Every row comes from one small tree of marks. The marks that hang from a mark follow it in brackets, in alphabetical order. Every link used is in the known rows. Which tree was each row made from?
Known rows:
N{V{A C E H{F G} P}}: -.10 .17 -.51 -.02 .09 -.47 -.05 -.47 -.32 .07 -.14 -.20 .08 -.23 .07
 .16 .24 -.16 -.19 -.07 .15 -.02 -.59 .20
V{A C E H P}: -.01 .04 -.53 .14 -.15 -.23 -.08 -.21 -.13 .27 -.16 -.18 -.18 .00 .31
 .44 .14 -.25 -.32 .10 -.03 .27 -.51 .05
C{V{A H P}}: .02 .09 -.46 .11 .03 -.18 -.13 -.30 -.03 .40 -.31 -.30 -.08 .14 .19 .48
 -.01 -.03 -.22 .05 .19 .57 -.43 -.39
G{K{F H{V{C E}}}}: -.15 -.10 -.22 .08 -.35 .05 -.09 -.12 -.04 .17 -.26 -.33 .03 .09 .12
 -.08 .33 -.07 .13 -.15 -.03 .21 -.10 -.08
G{K}: -.28 -.13 -.10 .01 -.49 -.20 -.16 -.21 .10 .21 -.23 -.45 .03 .04 .01 .15
 .33 -.07 -.10 -.02 .08 .60 -.11 -.44
H{F G{K} V{E P}}: -.10 -.01 -.23 -.01 -.17 -.28 -.19 -.28 -.02 .16 -.10 -.33 .24 -.28 -.13
 -.13 .41 .14 -.08 -.13 .02 .16 -.25 -.21
C{V{A P}}: -.06 .02 -.41 .12 -.05 -.13 -.12 -.31 .00 .33 -.25 -.32 -.03 .13 .08 .38
 .05 .00 -.11 -.02 .21 .56 -.33 -.47
N{V{C E H{F G} P}}: -.14 .17 -.42 .03 -.05 -.41 -.10 -.46 -.27 .04 -.18 -.26 .15 -.29 -.04
 .06 .25 -.16 -.13 -.11 .18 -.01 -.49 .14
D{V{C E H}}: -.17 .05 -.31 -.01 -.23 -.13 -.08 -.22 -.05 .13 -.19 -.41 -.02 .00 .05
 .18 .16 -.35 -.07 .03 .24 .17 -.30 -.12
V{A C E H{F G} P}: -.07 .08 -.45 .05 .07 -.41 -.12 -.39 -.24 .22 -.18 -.21 .04 -.28 .15 .22
 .16 -.15 -.37 .01 .06 .03 -.59 .17
N{V}: -.39 .04 -.28 -.04 -.32 -.17 -.02 -.33 -.09 .10 -.19 -.46 .12 .06 -.10
 .08 .29 -.15 .11 -.18 .29 .54 -.11 -.41
F{G{K}}: -.25 -.29 -.12 .01 -.40 -.26 -.21 -.34 .06 .22 -.28 -.48 .17 .15 -.04
 .18 .33 -.21 -.04 .03 -.04 .45 -.02 -.35
D{V{H{G}}}: -.34 .04 -.19 -.14 .00 -.29 -.17 -.35 -.02 .24 -.31 -.66 .19 -.10 -.08
 .13 .15 -.18 -.06 -.09 .41 .33 -.26 -.45
E{V{A H{F{G}} P}}: -.19 .03 -.39 .11 .07 -.46 -.21 -.26 -.16 .34 -.26 -.35 .06 -.02 .12 .39
 .07 -.36 -.04 .00 .00 .24 -.40 -.23
H{F G{K} V{A C E}}: -.10 -.06 -.22 -.10 -.12 -.35 -.12 -.33 -.16 .02 -.03 -.27 .18 -.26 -.03
 -.17 .39 .03 -.12 -.06 .06 .02 -.32 .15
E{V{A C H{F G{K}} P}}: -.13 .07 -.18 .07 -.03 -.69 -.32 -.23 -.08 .14 -.19 -.33 -.03 -.32 .19
 .28 .18 -.14 -.22 .04 .07 .06 -.62 -.01
D{V{A C H}}: -.24 .02 -.35 -.08 -.10 -.29 -.11 -.28 -.08 .17 -.20 -.46 -.04 .05 .17
 .30 .12 -.32 -.08 .05 .37 .22 -.42 -.20
H{F G{K} V{A C E P}}: -.03 -.04 -.33 -.01 -.10 -.40 -.18 -.31 -.13 .07 -.03 -.21 .13 -.28 .04
 -.04 .38 .07 -.16 -.04 .02 -.05 -.45 .11
P{V{A C H}}: -.14 .04 -.44 .06 -.11 -.12 -.16 -.23 -.13 .20 -.27 -.29 -.01 .00 .28
 .20 .19 -.24 -.17 .09 .25 .30 -.30 -.04
K{G}: -.40 .03 -.15 -.02 -.17 -.06 -.12 -.30 -.03 .31 -.35 -.57 .07 .02 -.05
 .12 .14 -.05 -.09 -.08 .20 .53 -.22 -.48
G{K{F H{V{A C P}}}}: -.15 -.12 -.37 .11 -.19 -.17 -.18 -.15 -.03 .26 -.27 -.31 -.05 .12 .32
 .17 .28 .00 .06 -.09 .06 .19 -.37 -.19
D{V{A C H P}}: -.16 .04 -.45 .02 -.08 -.35 -.17 -.25 -.04 .23 -.20 -.40 -.09 .04 .25
 .43 .12 -.29 -.13 .07 .33 .15 -.55 -.23
F{G{K{H{V{A C P}}}}}: -.11 -.29 -.47 .12 -.23 -.31 -.23 -.36 -.06 .20 -.21 -.31 .06 .19 .22
 .22 .31 -.07 .08 .08 -.05 .12 -.20 -.07

Write each row's tree:
.01 .05 -.36 .18 -.18 .02 -.08 -.24 .03 .29 -.23 -.27 .00 .08 -.05 .26
 .09 -.03 -.09 -.05 .07 .51 -.20 -.40
C{V{E P}}
-.24 .05 -.33 .19 -.18 -.39 -.18 -.11 -.08 .16 -.10 -.32 -.16 -.08 .22
 .39 .09 -.27 -.03 -.01 .11 .29 -.43 -.20
E{V{A C P}}
-.24 .05 -.38 .00 .11 .13 -.01 -.22 -.23 .30 -.36 -.38 .01 .15 .17 -.01
 .14 -.04 .08 -.18 .07 .13 -.31 -.07
K{F G H{V{A C E}}}
.21 -.08 -.41 .08 .00 -.28 -.18 -.39 -.02 .34 -.29 -.17 .07 .17 .08 .36
 .17 -.13 -.19 .13 -.15 .25 -.35 -.12
C{V{A E H{F{G{K}}} P}}
-.17 -.03 -.13 -.10 -.20 -.22 -.13 -.31 -.06 .11 -.11 -.39 .29 -.26 -.21
 -.27 .42 .11 -.04 -.16 .05 .23 -.13 -.17
H{F G{K} V{E}}
-.06 .02 -.53 .10 -.16 -.14 -.07 -.18 -.14 .15 -.01 -.19 -.04 -.03 .17
 .16 .25 -.09 -.08 -.02 .05 .19 -.37 -.01
H{V{A C E P}}
.00 .00 -.24 .01 .04 -.15 -.20 -.15 -.08 .19 -.35 -.28 .07 -.07 .26 .10
 .33 -.22 -.25 .02 .01 .07 -.37 .13
P{V{A C E H{G{K{F}}}}}
-.13 -.02 -.07 -.03 -.11 -.19 -.14 -.18 .01 .30 -.39 -.44 .11 -.07 .07
 .12 .29 -.15 -.26 -.11 -.05 .37 -.29 -.19
V{E H{G{K{F}}}}
-.15 .04 -.47 .08 -.10 -.27 -.12 -.24 -.06 .40 -.27 -.34 -.10 .05 .27
 .47 .13 -.15 -.26 .04 .11 .53 -.45 -.35
V{A H P}
-.06 .02 -.61 .03 -.01 -.40 -.06 -.49 -.32 .11 -.16 -.15 .10 .03 .10 .26
 .25 -.38 -.07 .01 .00 -.05 -.47 .23
N{V{A C E H{F{G}} P}}
-.07 .08 -.39 .12 -.24 .05 -.13 -.17 -.09 .15 -.25 -.24 .02 -.05 .16 .08
 .22 -.28 -.14 .07 .12 .25 -.17 .04
P{V{C E H}}
.01 -.03 -.35 .02 -.06 -.38 -.18 -.24 .01 .32 -.24 -.30 -.06 -.07 .21
 .38 .30 -.03 -.40 .07 -.13 .37 -.44 -.15
V{A E H{G{K}} P}
-.08 .02 -.43 .14 -.30 -.08 -.11 -.19 -.10 .12 -.04 -.25 .04 -.09 .06
 .06 .24 -.10 -.03 -.06 .08 .20 -.29 -.06
H{V{C E P}}
-.17 -.10 -.37 .05 -.14 -.09 -.15 -.12 .01 .40 -.32 -.38 -.02 .19 .26
 .19 .31 .08 .09 -.16 .04 .39 -.27 -.45
G{K{F H{V{A P}}}}
-.15 -.02 -.49 .08 .14 -.10 -.08 -.25 -.23 .28 -.25 -.31 .07 -.05 .18
 .07 .20 -.03 .00 -.20 .05 .02 -.36 .01
K{F H{G V{A C E P}}}
.13 .12 -.52 .15 .03 -.08 -.06 -.24 -.04 .39 -.26 -.20 -.12 .15 .16 .46
 .03 -.07 -.25 .06 .03 .52 -.40 -.26
C{V{A E H P}}
-.27 .10 -.34 .01 -.29 -.28 -.07 -.37 -.18 .03 -.22 -.38 .04 .00 .08 .16
 .20 -.25 -.02 -.05 .30 .35 -.31 -.06
N{V{C H}}
-.12 -.12 -.29 .01 -.13 -.46 -.26 -.30 -.04 .09 -.10 -.35 .09 -.17 .14
 .11 .34 .09 -.15 .01 .13 .14 -.44 -.07
H{G{K} V{A C P}}
-.12 .05 -.43 .10 -.24 -.02 -.08 -.15 -.04 .24 -.09 -.32 .06 -.03 -.01
 .07 .27 -.03 .00 -.11 .05 .40 -.19 -.33
H{V{E P}}
-.24 .20 -.26 .14 -.13 -.34 -.20 -.15 -.06 .30 -.23 -.38 -.01 -.20 .07
 .27 .07 -.22 -.04 -.08 .15 .39 -.39 -.39
E{V{H{F} P}}
-.32 -.12 -.28 -.05 -.16 -.17 -.12 -.43 -.18 .20 -.18 -.46 .40 -.04 -.20
 -.15 .26 -.16 .15 -.15 .18 .27 -.05 -.26
H{F{G} V}
-.16 .01 -.39 .14 .02 -.53 -.24 -.30 -.21 .22 -.21 -.29 .03 -.09 .18 .38
 .05 -.44 -.06 .06 .04 .04 -.49 .03
E{V{A C H{F{G}} P}}
-.40 -.05 -.30 -.02 -.09 -.11 -.12 -.37 -.13 .25 -.26 -.56 .24 -.09 -.09
 -.12 .21 .12 .11 -.21 .25 .43 .00 -.38
K{H{G V}}
-.13 .05 -.40 -.06 -.10 -.20 -.04 -.22 -.10 .16 -.15 -.36 -.08 .07 .17
 .28 .15 -.36 -.12 .06 .21 .17 -.38 -.07
D{V{A C E H}}
-.37 -.16 -.38 -.01 -.15 -.08 -.10 -.46 -.20 .26 -.28 -.47 .35 .05 -.15
 -.14 .22 -.09 .26 -.17 .14 .27 .07 -.30
K{H{F{G} V}}
-.07 .12 -.29 .06 .11 -.29 -.21 -.47 -.09 .31 -.37 -.40 .21 -.21 -.10
 .16 .01 .05 -.20 -.08 .30 .34 -.42 -.32
C{V{H{F G} P}}
.04 .06 -.12 -.02 -.06 -.23 -.16 -.40 -.01 .22 -.32 -.34 .18 -.14 -.14
 .03 .18 .06 -.23 -.02 .08 .36 -.25 -.17
C{V{E H{F G{K}}}}
-.25 .08 -.43 -.06 -.18 -.12 .09 -.28 -.16 .13 -.10 -.30 -.01 .13 .00
 .16 .32 -.17 .02 -.12 .08 .48 -.18 -.22
N{V{A E}}
-.24 .19 -.30 .05 .17 -.52 -.21 -.24 -.16 .31 -.23 -.41 .04 -.29 .09 .29
 .08 -.14 -.16 -.09 .16 .27 -.52 -.27
E{V{A H{F G} P}}
